What can hang from each mark:
Q_988: Q_197 Q_602
Q_707: Q_659
Q_904: Q_482 Q_659
Q_482: Q_197 Q_904
Q_602: Q_59 Q_824 Q_988
Q_197: Q_482 Q_988
Q_659: Q_904

Every row comes from one small tree of marks. Brackets hold a mark, then the marks that hang from it, in the order of their numbers. Every link used is in the known rows. Which tree was each row made from?
Known rows:
{Q_904 {Q_482 {Q_197 {Q_988 {Q_602 Q_59}}}} Q_659}: [ -2.1, -13.4,   6.4,   2.2, -47.9, -24.8, -24.6,  36.1, -37.4, -24.1,
  12.7,  -2.3, -20.1,   0.3,  22.7, -31.6,   4.2, -42.5,  -0.3]
{Q_197 Q_988}: [  9.2,  -2.2, -11.4,  16.0,   0.7, -14.5,   5.2,  15.9, -23.6, -14.7,
   4.3,  -6.5,  -4.9,   7.1,  -1.3, -15.2,   0.5, -21.2,  -9.3]
{Q_904 {Q_482 {Q_197 {Q_988 {Q_602 Q_59 Q_824}}}} Q_659}: [  0.0,  -4.8,   1.8,  -4.1, -25.0, -15.7, -30.4,  51.8, -39.7, -25.1,
  15.5,  -8.4, -21.0, -17.1,  11.6, -16.9, -22.7, -51.7,  13.2]
{Q_707 {Q_659 {Q_904 {Q_482 {Q_197 {Q_988 {Q_602 Q_59}}}}}}}: [ 20.4,  -2.5,   2.5,   7.8, -56.8, -25.7, -35.9,  12.9, -37.6, -38.0,
  12.2,  -0.8,  -7.6,  18.4,   6.9, -13.7, -21.3, -27.3, -23.3]
{Q_707 {Q_659 {Q_904 {Q_482 {Q_197 {Q_988 Q_602}}}}}}: [ 23.5,  14.6,   0.5,  16.2, -36.7, -34.6, -17.9,   7.6, -33.5, -34.6,
  12.6,  -9.6,  -0.7,   5.7,  -0.2,  -7.6, -27.2, -30.0, -42.9]
{Q_988 {Q_197 {Q_482 Q_904}} {Q_602 Q_824}}: [  5.1,   3.2,  -0.2,   9.2, -31.0,  -4.2,  -4.7,  26.1, -24.7,   0.8,
  -9.0, -34.9, -15.1, -15.7,  17.0,  32.1, -31.0, -16.1, -12.4]
{Q_904 Q_659}: [ -7.0,  -1.2,   9.4,   2.4,   3.0,  -8.5,  13.9,  10.4,   8.5,  -9.7,
  -5.4,   3.4,  -7.0,   3.2,  -3.0, -10.5,   3.3, -11.3,  18.0]
{Q_197 {Q_482 Q_904} {Q_988 {Q_602 Q_59 Q_824}}}: [  2.6, -24.2,  -8.1,  11.1, -38.2, -10.4, -36.1,  40.3, -46.8, -20.1,
   7.2, -24.5, -36.1,  -6.7,  23.1,  13.6, -21.0, -32.9,   9.5]
{Q_659 {Q_904 {Q_482 {Q_197 Q_988}}}}: [  7.1,  -2.9,  -0.9,   8.8, -19.2,  -3.1,  -8.3,  20.6, -34.8, -23.6,
   0.7, -13.3,   0.7, -19.2,  13.5, -34.4, -17.2, -25.0, -24.5]
{Q_602 Q_59 Q_824 {Q_988 {Q_197 Q_482}}}: [ 14.7,  -0.2, -16.2, -16.1, -25.2,  15.5, -24.9,  44.1, -31.2, -16.0,
 -21.0, -29.2, -18.8,   0.7,   4.7, -13.8, -42.5,  -6.7,   9.2]
{Q_707 {Q_659 {Q_904 {Q_482 {Q_197 Q_988}}}}}: [ 18.2,  11.0,  -1.2,  14.2, -21.7, -12.3,  -7.7,  11.6, -21.4, -36.7,
  -4.9,  -8.9,  -0.5,  -2.0,  -6.3, -20.1, -25.4, -22.2, -28.2]
{Q_659 {Q_904 {Q_482 {Q_197 {Q_988 {Q_602 Q_824}}}}}}: [ 15.6,  10.3,  -5.6,   4.7, -12.1, -15.6, -22.9,  32.1, -48.8, -22.9,
  21.2, -20.8,   0.1, -29.6,   8.1,  -8.3, -46.2, -41.4, -25.8]
{Q_707 {Q_659 Q_904}}: [ 16.4,  10.9,   5.3,   7.2,  -5.7,  -9.6,   1.5, -14.2,   7.9, -22.1,
  -5.1,   6.2,   6.9,  22.2, -19.0,   6.9, -22.4,   4.1,  -4.0]
{Q_197 {Q_482 {Q_904 Q_659}} {Q_988 {Q_602 Q_59 Q_824}}}: [ -4.6, -23.9,  -0.2,  13.2, -35.2, -19.2, -21.8,  51.9, -38.5, -29.8,
   2.0, -21.3, -42.1,  -3.0,  20.0,   3.9, -16.9, -44.7,  27.6]
{Q_988 Q_197}: [ 10.3,   6.8,  -1.6,   5.5, -11.6,   0.6,  16.6,   5.9,  -5.4,   2.2,
 -11.0,  -7.0,   9.2,  12.1,  -2.1,  -4.8,  -5.0,  -0.6, -10.6]
{Q_602 Q_59 Q_824 {Q_988 {Q_197 {Q_482 Q_904}}}}: [ 16.7, -16.1, -11.3,  -7.4, -40.4,  25.2, -25.1,  46.8, -26.2, -22.5,
 -27.5, -33.3, -32.6,  -1.5,  26.2,   0.7, -36.4,  -5.7,   9.5]
{Q_602 Q_59 Q_824 {Q_988 Q_197}}: [ 27.7,   0.6, -17.4, -16.0, -11.8,  16.1, -18.2,  38.6, -21.8, -19.0,
 -10.5, -11.6,  -8.6,  14.8,   2.5,  -8.1, -38.6,  -6.6,  10.0]
{Q_482 {Q_197 Q_988} Q_904}: [ 17.7,  -5.5,  -8.3,  19.5, -23.8,  14.9,  -1.4,  23.9, -13.9, -11.7,
  -5.5,  -6.9, -20.8, -13.6,  22.8,  -3.9,  19.4, -26.8, -17.7]
{Q_659 {Q_904 {Q_482 {Q_197 {Q_988 Q_602}}}}}: [ 11.8,   1.3,  -0.7,  10.9, -35.3, -23.5, -16.6,  17.3, -46.7, -23.3,
  18.0, -14.9,  -0.8, -12.5,  19.8, -22.0, -18.6, -33.4, -40.6]

Which tree is each row?
[ 18.8,  -6.2, -16.3, -20.5,  -0.5,  16.6, -35.5,  31.8, -16.8, -21.7,
   0.6,  -4.9, -17.9,   3.1,   3.2,  -4.4, -34.2,  -6.0,  20.5]  {Q_602 Q_59 Q_824 Q_988}
[  0.6,   0.4,  -9.9,  19.0, -26.8, -37.2, -10.5,  19.0, -45.0, -11.1,
  10.1, -25.5, -13.7,  -1.2,   6.4,  -7.9,  -5.9, -28.4, -24.8]  {Q_197 Q_482 {Q_988 Q_602}}
[ -8.6, -20.5,   3.1,  26.2, -23.1, -13.0,  12.9,  35.2, -19.7, -28.2,
 -18.6, -23.5, -35.2,  -6.5,  17.9, -16.6,   6.1, -31.6,   7.9]  {Q_197 {Q_482 {Q_904 Q_659}} Q_988}
[ 15.5, -11.0,  -1.6,   8.3, -31.9,   1.6, -21.4,  50.5, -25.6, -23.4,
   8.9,  -1.0, -35.2,  -7.3,  22.8,   5.8,  -1.3, -51.5,  20.1]  {Q_482 {Q_197 {Q_988 {Q_602 Q_59 Q_824}}} {Q_904 Q_659}}
[  9.0,  13.3,  11.8,  -2.3, -22.5,   0.9, -12.9,  -5.1,   3.0, -20.9,
  -9.5,  -2.1,   4.5,  -9.3,  -5.1,  -3.8, -25.3,  -2.0, -18.7]  {Q_707 {Q_659 {Q_904 {Q_482 Q_197}}}}
[ 13.3,   1.0,  -5.0,   3.2, -17.4,   9.4,   8.0,  52.8, -14.2, -29.2,
 -33.2, -38.8, -32.0, -12.8,  15.7,  -3.9, -38.4, -20.8,   7.8]  {Q_602 Q_824 {Q_988 {Q_197 {Q_482 {Q_904 Q_659}}}}}
[ 14.4,   2.3,  -3.9,  -7.2, -23.2,  -4.8, -17.9,  21.4, -24.7,   0.2,
   9.3,  -4.7,   1.9,  15.0,   1.4,  14.2, -28.4, -12.0,   9.5]  {Q_988 Q_197 {Q_602 Q_59 Q_824}}
[  3.7, -14.9,   1.9,   0.2, -50.8,   3.7, -23.3,  30.3, -28.8,  -2.5,
  -9.2, -24.9, -21.6,  -2.0,  24.6,  24.9, -25.9, -12.5,   7.9]  {Q_988 {Q_197 {Q_482 Q_904}} {Q_602 Q_59 Q_824}}
[ -4.6, -15.7,  11.0,   2.6, -48.2,  -4.2, -11.0,  39.9, -20.4, -11.9,
 -13.8, -22.3, -28.9,   0.9,  20.8,  14.4, -22.2, -24.1,  26.0]  {Q_988 {Q_197 {Q_482 {Q_904 Q_659}}} {Q_602 Q_59 Q_824}}
[  0.2,  -7.4, -13.2,   4.2, -23.6, -20.2, -36.2,  38.3, -52.9, -14.2,
  14.8, -20.7, -21.8,  -3.6,   3.5,  -0.6, -27.2, -33.8,   8.1]  {Q_197 Q_482 {Q_988 {Q_602 Q_59 Q_824}}}
[ 17.9,  19.5,  -5.7,   0.9,  -3.3, -13.3,   0.9,  17.2, -19.7,   3.0,
   8.9, -14.4,   8.1,   1.1,  -6.7,  21.5, -33.8, -15.6, -10.8]  {Q_988 Q_197 {Q_602 Q_824}}
[ -1.7,   1.9,   8.7,  10.2, -28.3, -11.9,   8.6,  36.9, -15.5,  -7.7,
 -13.5, -31.4, -22.7, -12.7,  14.1,  21.5, -28.0, -26.4,   5.9]  {Q_988 {Q_197 {Q_482 {Q_904 Q_659}}} {Q_602 Q_824}}
[  3.7,  10.0, -15.5,  12.2,  -3.6, -28.6, -16.4,  33.0, -48.0, -10.5,
  13.7, -30.7, -16.5, -17.0,  -4.8,   4.8, -31.9, -36.7, -11.5]  {Q_197 Q_482 {Q_988 {Q_602 Q_824}}}
[-19.0, -17.4,  14.6,  10.0, -25.1,   0.8,   7.4,  18.6,   4.1, -12.7,
 -23.2, -17.7, -31.1, -14.0,  19.9,  -1.2,   6.4, -11.7,  17.1]  {Q_197 {Q_482 {Q_904 Q_659}}}
[ 22.9,  -1.8,  -8.3,  20.9, -38.3,  -7.7, -10.2,  20.2, -26.5, -10.0,
  10.4,  -7.5, -20.9,  -7.4,  29.3,   9.0,  16.4, -34.7, -32.9]  {Q_482 {Q_197 {Q_988 Q_602}} Q_904}
[ 18.3,   6.8,  -4.9,  17.0, -12.8,  -5.9,  -2.4,  45.1, -20.0, -20.5,
   9.0,  -9.9, -28.1, -22.4,  14.5,  12.3,  -6.9, -54.8,  -1.1]  {Q_482 {Q_197 {Q_988 {Q_602 Q_824}}} {Q_904 Q_659}}
[ 12.3, -20.9,   3.5,  15.0, -55.3,  -6.5, -15.5,  34.5, -22.4, -23.1,
   5.5,   5.0, -33.6,   9.4,  31.8,  -7.2,  25.1, -43.3,   5.7]  {Q_482 {Q_197 {Q_988 {Q_602 Q_59}}} {Q_904 Q_659}}
